Each row was made from one path, in order. Every step used is in the known rows, and no mark comes twice. Write each row's path.
Known rows
z -> e -> d: [ 21 -11   2 -15 -12 -54  56 -20  14 -23 -23  31  10  -3  17 -31  -7  -8
  15  18]
d -> n -> q: [ 27  32   3  16  12  -6  -2 -36  -6  10  -2  73  -3  41 -22   2 -21  -1
  38 -38]
h -> t -> e -> d: [ -5 -67  11  10   5  -3  21 -28 -10 -30  38 -25 -33  11  42 -38  -6  16
  31   8]
d -> n -> z -> e -> q: [101  29  10   4   2 -58 -23 -27  -4   8   8  82 -12  60   8   8 -17  27
  56 -11]
q -> e -> b: [ 21 -14  37   0  16 -25   8 -22 -28 -51   3  18   2   3  -9 -19 -14  14
  17 -27]
q -> e -> b -> n: [ 23   0  46  21  19 -23   0 -39 -33 -72  10  21 -12  22 -32 -31 -26  42
  23 -25]
b -> n -> z -> e: [ 53  22   9   6   0 -25  -3 -40   1 -22   6  46 -29  32  -4 -16  -3  26
  25  20]
t -> n -> z: [ 28 -31  -9 -12  -4  -1 -63 -20  20  21   9  33  -8  14   4   1  -7  27
  -3 -17]
h -> t -> e -> q: [ 28 -37  15  33   9  13   4   5 -15  14  72   4 -47  27  46   7   6  52
  50  11]
d -> n -> z -> e: [ 72  29   9  -8  -5 -46 -11 -41  -7 -11  -8  50 -26  36 -13 -16 -16   7
  41   2]
z -> e -> b -> n -> t: [ 58   2   0  21   4 -17  59 -30  18 -35 -33  66 -36  14 -29 -25 -18  46
  21 -20]
b -> n -> q: [ 10  26   4  33  14  14   7 -35   6  -3  13  69  -6  40 -19  -1  -9  24
  25 -20]
z -> e -> b -> n: [ 48  13  12  11 -12 -45  38 -42 -18 -32 -10  38 -36  10  -7 -21 -11  22
  35  -7]
e -> q: [ 29  -3   0  13   7 -13  -8  16   4  16  17  34  14  24  15  22  -1  23
  14 -15]
q -> e: [  0  12  41   3  18  -7   9   2 -11 -38  13   6   2   1 -19 -15 -11  23
   3  15]
n -> q: [ 10  13  -6  15  14  15  15 -18  11  16   5  65  11  20   5   7   3  -6
  19 -22]
z -> e: [ 25  22   6  -5 -14 -28  47  -4   5   4  -7  25 -19 -11   5  -8   4   5
  16  32]
d -> n -> t -> e: [ 56  -8  23  34   7  14  12 -10 -11 -19 -14  22 -62  28 -35  -6 -20  44
  38 -20]
d -> n -> z: [ 45   5   2  -4   9 -17 -60 -37 -14 -12  -1  23  -7  48 -14  -5 -19  -2
  22 -29]
d -> n -> q -> e: [ 28  41  44  22  28 -13  10 -34 -16 -27  10  79  -1  41 -43 -14 -32  25
  45 -23]
z -> e -> q: [ 54  23   6   9  -8 -40  38  12   9  20  13  55  -7  11  20  14   4  26
  31  18]
t -> e -> d -> n -> q: [ 49 -17  24  30   9 -29  12 -58 -25 -23  -3  63 -21  53   3 -15 -22   1
  66 -43]

Write each row's path
[ 48 -27  -4 -24   0 -53  11 -41  18 -29 -17  47  17  24  30 -28  -3 -14
  16   5] | n -> z -> e -> d
[ 75 -15  -6 -14  -2 -43  -3 -45 -11 -16 -10  53 -10  16  29 -11   5 -10
  28 -22] | n -> z -> e -> b
[ 41   9  12 -13 -15 -76  39 -35  -2 -29 -31  38  -7  20 -12 -38 -32  -1
  36   2] | z -> e -> d -> n
[ 22 -12   6  17   2 -16 -11 -40 -22 -35  -3  13 -18  21 -13 -13 -15  16
  17 -41] | e -> b -> n
[ 43 -33   0 -14  11 -45 -52 -54  -4 -38 -19  31  20  57  -2 -27 -31 -13
  20 -44] | e -> d -> n -> z
[  8  -1  42  26  34 -20  25 -53   6 -66   9  83  26  50 -25 -40 -32  34
  26 -20] | b -> n -> q -> e -> d
[-14 -24 -19   7   7  28   2 -22  39  48  46  61 -23   7  15 -11 -14  40
  21  -8] | h -> t -> n -> q
[ 31  -1  30  15  31 -10  22 -40 -15 -35   7  80  15  25  -2 -11 -12  10
  35 -47] | n -> q -> e -> b
[ -3 -25  38  -7  18 -35  19 -17   0 -62  -4  15  29  11  -5 -39 -23  11
   3  -2] | q -> e -> d
[ 45 -66  13   4  15 -19 -41 -64 -23 -40  35   0 -41  61  31 -45 -24  14
  53 -19] | h -> t -> e -> d -> n -> z
[ 16  -5  46  -2  17 -54   3 -33 -15 -71  -9  23  13  33 -37 -45 -47  17
  23 -16] | q -> e -> d -> n
[  8   8  32  12  16   1   6 -19  15   5  18  88  -3   8 -22  -9 -21  51
  22 -11] | t -> n -> q -> e
[ 51 -13  24  35   0  -6  -3   8 -27   6  33  21 -29  27  26  27   9  37
  41  -2] | t -> e -> q
[ 25  -6   0   9  12 -34   7 -54   5 -16 -16  76  24  53 -13 -19 -32 -11
  38 -53] | e -> d -> n -> q
[ 34 -27  13  32  12  34  28   6   4 -12  -8  19 -45   7  -7   1   4  39
  13  -4] | n -> t -> e
[ 14 -16   6  -6   1 -47  -8 -34  -6 -34 -24  15  12  32 -16 -29 -34 -11
  19 -30] | e -> d -> n
[ 83  21  10  18   6 -36 -11 -24  10  -7  26  79 -12  57  10   4  -4  48
  40   7] | b -> n -> z -> e -> q
